Known rows, with every step that occurs
a > h > t: [-18.8  22.3 -16.5 -36.5  -0.5 -20.5   3.7  16.2 -21.4 -33.2  14.9  18.1
 -15.0  11.8  22.2 -25.1   4.4   5.5  22.3   0.0  -4.6  17.2   4.6  27.3
  -8.1  22.4   3.5]
y > v: [  0.6 -23.6  -0.3  -1.3 -31.6   7.5  53.0  -0.2   6.0   9.8 -20.5 -13.0
 -24.3   4.3  36.8   2.3  -1.2  11.0  27.2   6.8  38.0   2.2  23.0   7.8
   1.0  -3.3  -7.5]
t > z > h > y: [ -3.5  -8.2   3.4  19.2 -26.2 -31.8 -24.0  -4.5  19.1   0.0   1.8  14.3
   8.9   1.5 -26.9  -6.8  -9.4  -8.9 -25.3   6.2 -26.0  -4.1  -4.7  -1.2
  14.1  -7.8 -16.6]
a > h > y > v > t: [ -7.4  -4.6   4.7   2.2  29.1   9.3  24.3 -17.0 -36.6  18.9 -13.7 -12.4
  -2.1  13.0  27.3 -11.1  11.1  -3.5  61.9   6.5  16.1   9.3 -15.0   6.6
  10.7  -4.3  13.9]
a > h > y > v: [ -8.9 -15.2   0.5  21.1  -9.4  -0.3  35.1 -15.0 -25.7  29.1 -12.4   2.5
 -11.4  19.3  24.9 -19.5   9.7  -0.1  33.1  16.9  16.3  15.3   7.8  15.4
   0.2  -6.0   4.2]
h > a: [ 14.7   8.7 -24.5 -16.3 -18.3 -14.8  -8.4  10.2  14.9 -23.2   2.9   0.7
  10.7 -15.0  34.5   1.4 -18.3   7.2  12.4   6.1  -4.5 -15.7  24.0  -6.8
  -9.1  14.6 -14.7]
v > t > z > h > y: [ -3.5  -3.8   6.1   8.4   3.0 -23.8 -31.0  -8.0   5.6  -3.6   1.5   2.9
  14.6  -1.7 -25.4  -1.9  -5.4 -10.9  -3.8  -0.8 -23.9  -6.7 -22.6  -8.4
  19.6  -7.5  -8.8]
a > h: [-24.3  12.9 -14.0 -21.1 -13.6 -12.9  19.6   4.1  18.9 -15.4  -8.0   6.3
  -5.5  -4.5  17.9 -20.9   7.4   6.7  25.3   6.6 -13.2   1.3   2.1  24.5
 -13.7  10.3  -1.3]
a > h > z > m: [-28.5  37.2 -34.4  -5.0  -0.8   3.9 -23.4   3.4   5.6 -44.7  39.6   1.7
  17.9   7.2 -34.7  16.6  -6.7 -18.3 -32.7  -7.3  -1.2 -31.8  19.0  38.9
  -3.4 -33.5   8.1]
t > r: [ -1.9   7.8   8.1 -27.5 -51.1 -21.9  -7.3  19.7  40.0   1.8 -50.9 -17.9
   6.4  -4.0  -4.3   4.3  -2.5   0.8  -6.4  17.5   3.3 -19.0  18.0  -8.8
 -12.9  -2.2  -7.8]
v > y: [-16.2   8.3  11.3   7.6 -13.5 -24.8   7.4   1.6  35.0   1.5 -13.3 -29.2
   2.3  -9.9  22.5  -6.3 -24.8  -9.7  42.1  16.1 -10.4   5.7  -1.5   6.3
  -4.4  -4.9 -14.3]
v > t: [-10.9  12.8  -1.6 -30.3   0.7  -7.5   9.3  12.8  17.3 -28.6 -23.0 -23.9
   7.5 -10.3  35.8   3.4  -3.7  -0.6  51.0  -3.5   4.2  -6.7  -5.1   6.5
   2.9   8.1  -2.7]
y > h: [  4.4 -22.1  -8.4 -14.3 -15.9   8.2  48.5  26.8   5.4   5.0 -13.6   9.7
 -28.3  17.2  44.1 -12.5  11.0   9.4  23.2   4.2  23.5  -3.6  13.2  18.4
 -15.2  22.9 -11.0]
a > h > y > v > t > z: [ -5.1  -1.8  -2.1  20.6  19.1   3.1  11.1 -44.8  -3.8  21.0 -26.9   1.7
  12.8   1.0  -9.5  -2.8   6.2   1.2  19.8   6.1   6.0  -4.8 -18.1 -20.0
  10.6 -15.7  -0.3]
y > h > t: [  7.4 -10.0 -11.6 -30.3  -2.5  -2.4  29.1  36.3 -34.1 -13.0   9.5  21.3
 -34.4  31.7  43.8 -17.2   8.2   7.1  21.2  -2.1  28.5  11.2  14.5  21.5
  -8.6  32.3  -4.5]
z > h > t > v > y: [  3.0 -12.7  36.6  -4.1  30.8 -12.4 -25.2   1.7 -28.5  14.1  28.0   4.9
 -11.2 -10.0  -8.7  -6.6 -11.4   4.4  -1.9  18.7 -21.7  41.3 -17.8   0.0
  16.9   9.5   5.0]
y > v > t > z > h: [  8.3 -29.1   7.0 -12.9  11.6  12.3  11.3 -18.5   3.7   6.4   5.8   3.3
 -17.0 -16.2 -31.0  16.5   1.2  10.4  -3.4 -12.4   9.9 -13.5 -27.3 -15.2
  24.1 -11.9  -2.8]
a > h > t > z > m: [-11.0  22.8 -38.2 -15.3   6.7 -20.9 -32.5   5.7  -0.7 -38.4  21.3  14.5
  12.0  -5.8 -45.3   9.8 -22.0 -12.6 -42.2 -15.3 -13.5 -15.2   8.9   6.2
   9.5 -22.3 -18.0]
a > h > z: [-34.4  38.4 -19.0  -4.3 -15.1   5.5   1.4 -17.3  15.7 -33.2  18.2  11.9
   6.9  17.3  -0.5  -5.9  15.1   1.7  -4.1  10.0   1.3 -17.3  13.1  33.1
 -19.6  -2.9  17.8]
v > y > h > z > m: [ -9.2  10.7 -17.2  18.4  15.9  16.4  -9.4   9.9  -4.7 -10.7  37.9  -8.2
   2.4  21.2 -21.5  22.2 -15.2 -25.9 -19.0  -1.4  19.3 -27.5  11.4  28.8
  -3.2 -32.5   0.8]
z > h: [ -6.1 -15.0   2.1 -28.3 -23.7 -13.1   5.8  25.0  15.7 -19.4  19.9   3.8
 -21.7 -11.1  -2.4  -3.4  -1.9   5.3   1.2  -5.1 -11.2  -2.8  -4.5  22.0
   8.0   6.4  -7.4]
z > t > h: [ 15.1  -4.6   7.9 -13.1 -19.9  -7.3  -4.6  36.3   6.9   0.3  -4.7  -1.7
 -19.0 -16.8 -10.3 -14.3  11.7   1.8 -22.0 -38.8 -25.4  24.8 -17.4 -10.7
  -5.7  25.5  -3.3]
a > h > y: [-22.6  17.0  -5.5   9.5 -16.3 -27.8  -1.2   1.1   0.8  -1.8 -10.1   5.7
  11.6  13.4  20.7 -30.2   3.3  -9.6  25.1  16.2 -21.7  10.7   5.5  23.8
  -8.6   4.7  -1.9]
y > v > t > h > z: [  4.1   6.0  10.2  -2.1   6.5  36.4   8.5 -13.6 -13.7   6.8   6.0  -0.7
   7.8  -0.1  -8.9  11.9  30.2   8.4  -1.1 -19.3  22.3 -12.9   2.2 -10.7
  -5.1  -2.5  30.2]

Rows
[ -7.4  21.7   0.2   0.1 -31.2   9.6  -9.8   3.1  22.4 -12.8   5.8  11.5
  17.7  -3.2 -12.0  -0.2  21.6   4.7 -30.1 -13.1  -5.7 -14.6  21.0   2.0
 -19.4   6.4  15.5] => t > h > z
[  0.1 -20.3   5.3  26.8 -31.5  -6.2  34.5  -4.4 -12.0  21.4 -21.5 -10.3
  -8.3  20.4  37.0  -7.1  -4.8  -3.8  29.9  15.0  28.3  10.5  22.8   7.0
   5.7  -8.8  -6.9] => h > y > v
[  8.8   1.6  12.3 -30.7   3.2   3.6  -1.2  21.9  10.3   1.9 -23.4  -7.1
  13.3 -32.0   7.6  -6.8  18.4   6.5  21.7 -25.4 -19.0   0.3 -11.7 -17.7
  -3.8  20.1   5.9] => v > t > h
[ -5.3  -4.0  33.7  18.3   3.9  -9.5  -0.9 -12.0  21.6  23.8 -21.1 -17.7
  13.6 -19.8  15.8  -2.0 -14.5   5.1  15.1  31.0 -17.8  26.0   1.4  -8.6
  -0.2  -0.6  -5.5] => t > v > y
[  8.7 -36.9   9.2  30.0 -18.7  -3.8  14.2 -19.4  -9.5  30.6   0.7  10.8
 -14.7   9.4 -18.1  -0.5  -3.3   0.2 -14.3   7.3  11.6   2.5  -0.2  -6.7
  19.3 -17.5  -8.5] => t > z > h > y > v
[ -4.2  24.4   3.2  -9.7 -39.4  -6.0 -31.0  12.2  17.2 -16.8 -12.4 -17.3
  -7.7  24.9 -35.2  11.3   2.2  -9.7 -46.5  -1.6  10.7 -13.3  -1.5  -1.9
 -10.1  -9.1  11.9] => h > z > t > r
[ -7.5   6.2   7.5 -22.6  16.6  -3.2  -3.3   0.9 -31.3  -7.6   4.1  28.0
  -2.3  -1.4  15.1 -19.5  13.0  19.6  -8.3  17.7 -12.4  36.4   9.1   9.4
  -2.4  25.3  12.2] => a > h > t > v
[ -7.5  16.6  -7.7  -8.7  -7.5 -12.3  -2.2 -16.6  46.7 -22.0 -35.7  -9.8
  21.5 -19.0  -1.4  11.5  -8.7   4.3  10.8  -3.2  -3.0 -21.5  -8.3 -21.7
   3.7  -3.9 -15.7] => v > t > z
[ 32.1  -2.6 -10.8 -19.5 -10.5  -5.5 -19.1  18.2   6.6   4.2   2.0  13.9
  16.0 -35.9   9.3  -7.1   3.0  12.4 -10.8 -15.2 -26.5  -8.0  16.7 -29.9
 -13.0  25.9  -4.6] => t > h > a
[  1.0 -12.7   4.9 -18.2   8.0  16.7  40.1  -4.1 -10.3   0.8 -22.4 -25.3
 -13.0  -1.8  38.4  10.7   1.8   7.7  55.6  -2.8  36.3  -1.3  -3.5   0.5
   9.3  -1.0   3.8] => y > v > t
[ 12.9  -1.0  12.8  17.3 -19.7 -23.1 -22.1  30.9 -10.5  12.5  -8.1  -2.6
   0.2   2.8  -4.0 -24.7   8.0 -13.4 -15.2 -23.8 -33.1  30.6 -11.9  -9.8
  -1.2  16.8  -3.3] => z > t > h > y
[  2.4 -11.3  -2.0   1.0  -0.1   9.1  25.2 -31.3  21.4   4.2 -34.0 -10.6
   4.2 -10.6   1.1  17.6  -4.4  11.0  15.9  -1.6  25.1 -16.7  -6.1 -25.5
  10.0 -13.1 -10.6] => y > v > t > z
[ -9.5   5.2 -15.1   2.6 -19.2  23.3  27.7   3.1   4.5 -15.4  11.4  15.7
 -11.9  37.7  21.8   1.2  18.3   3.7  -5.8   6.9  35.4 -22.4  21.6  28.5
 -21.4   8.1   9.7] => y > h > z
[ -4.0  17.2 -24.9  -9.7   6.0 -11.7 -28.3   1.6  32.0 -35.8  -8.8 -18.8
  30.6 -23.2 -35.4  33.3 -28.6 -16.6 -19.6 -19.1  -6.2 -35.1   0.4  -9.9
  17.3 -34.3 -22.8] => v > t > z > m
[ -3.7  -2.9  17.9  30.8  17.9  30.6  11.2 -21.0  -6.7  24.7  12.0  11.8
  -0.5  24.5   7.1   2.9  12.7   4.2  -9.9  27.7  17.1   2.2   6.6   9.0
 -13.8   1.9  17.2] => t > v > y > h > z
[ 16.7 -28.6  17.4  25.3 -24.8   2.9  23.9   3.8 -19.5  46.7 -23.0   2.0
  -4.2   1.2  14.1 -14.2  13.5   2.5   8.9  -3.3   8.8  18.3  16.6 -13.5
   1.2   0.7   2.9] => t > h > y > v
[ -2.7  27.0 -14.1 -12.3  13.4  16.7 -41.2  16.4  -2.6 -32.0  27.7 -10.0
  33.7 -13.2 -43.4  28.9   0.5 -17.8 -35.2 -34.7  -6.3 -30.5   7.8   4.6
   4.0 -25.0  14.0] => v > t > h > z > m
[ 43.9 -18.3  -1.6 -19.6  28.5  23.3  -1.0   2.6 -29.6  24.5   1.2   2.7
   7.5 -33.0  12.6   6.4  10.4  16.1  18.1 -21.6   0.3  -7.5  -2.6 -41.7
   0.7  17.6  10.6] => y > v > t > h > a
[ 40.4 -26.4   8.5  14.8  49.2  17.1  -5.1   3.5 -38.0  36.8  21.0  10.2
 -20.1   0.7  16.1  -4.6  -8.3   7.4  -5.9   7.3  -7.5  25.3 -18.9 -23.6
  -4.5  26.3  -1.7] => z > t > v > y > h > a
[ -2.9   6.4   0.2  21.7  12.0  14.8   6.6   5.7 -13.4  -3.8  33.0  -6.1
 -35.3  41.3  -1.3  -1.8   1.7 -13.8  -7.2  -9.7  18.1   9.9 -24.7  19.9
  -8.5   3.9   9.7] => v > y > h > z > t
[-16.1  19.2  25.0  30.5  35.1   8.2 -22.3 -29.1 -10.9  12.1  24.4  -3.4
  -3.1   5.3 -24.7  -5.5   2.8  -3.1 -18.9  14.0 -22.9  35.4 -30.4   4.9
  -2.2  -2.5  20.7] => a > h > z > t > v > y
[ -2.3  18.1 -34.3 -11.5 -12.7 -27.1 -34.0  13.5  11.4 -44.8  11.4   2.1
  15.4  -5.9 -35.5  20.1 -33.7 -13.8 -44.9 -15.2  -2.4 -19.6  20.5  -0.1
  13.6 -24.0 -27.5] => h > t > z > m
[ -3.0   2.3 -19.9  19.7  32.4   2.0 -17.6 -22.4 -15.0   4.8  -0.9  -7.0
  24.2  -4.0 -44.0  18.6 -13.7 -19.6 -10.3  -9.4   0.5 -18.4 -11.1  -7.4
  22.2 -44.2  -7.0] => a > h > y > v > t > z > m
[ 16.9 -33.1  28.6  20.3  32.8  16.4  22.6   7.8 -22.1  41.9  -1.0  -1.2
 -33.4  11.7  14.1 -11.6   3.6   3.8   5.1   8.5   2.1  39.3 -27.1  -4.4
  -1.9  18.8  -0.2] => z > t > v > y > h
[  4.4  -6.3   1.9  24.5   1.3  -1.9  10.0 -35.4   8.2  13.2 -36.2  -9.3
  14.9   2.3   0.7   8.5  -6.8   0.0  16.6   4.1  18.5 -10.6  -5.1 -26.3
  14.1 -17.5  -8.8] => h > y > v > t > z
[ -0.5  -0.9   0.8  26.5  31.3  28.8 -14.6  -0.1 -16.7   7.1  32.7  -0.2
  11.8  13.9 -28.5  25.8  -6.9 -14.5 -40.2   9.9  12.7 -11.4  14.7  15.6
   0.9 -27.8   8.4] => t > v > y > h > z > m
[ -3.1 -13.6  -2.1 -10.7 -26.6 -16.4  -4.7  -1.8  39.8 -13.9   7.1  16.0
  -7.9 -18.5 -34.6   3.2  -6.6   7.5 -32.0  -4.0 -18.1 -15.0  -8.5  -2.6
  10.3  -4.7 -17.1] => t > z > h
[ 34.4   3.4  -6.3 -30.2  21.2   4.4 -26.1  14.9  -9.2   0.0  -0.5   4.0
  24.2 -40.1   8.3   0.4   7.0  10.6  12.9 -22.7 -24.4 -10.8  -4.2 -36.2
  -5.5  26.1   4.1] => v > t > h > a
[ 35.5 -26.4   8.4  11.4  38.6  15.8   3.4  -4.5 -21.4  41.1   7.4  14.6
   0.0  -9.1  27.6  -3.6  -5.3  13.8  10.9  24.5  -2.6   7.9   2.1 -23.4
  -9.2  23.4  -3.3] => t > v > y > h > a
[-12.8  15.7   7.3   9.3  12.3  19.4 -13.6 -14.3 -13.4 -13.6  19.5  14.8
  -7.1  13.4 -18.0  -2.8  19.3   9.6 -47.2   2.6 -10.5  27.1 -10.2  12.7
  -7.2   9.4  23.6] => a > h > z > t > v
[ -6.8  11.5  29.2  35.3  16.3   4.0 -24.0 -19.1   1.3   6.3  14.7 -16.4
   0.6   6.5 -15.1   5.3 -10.2  -4.9 -22.0  14.1 -12.8  30.4 -17.1  -1.5
   0.9  -5.2  11.5] => h > z > t > v > y
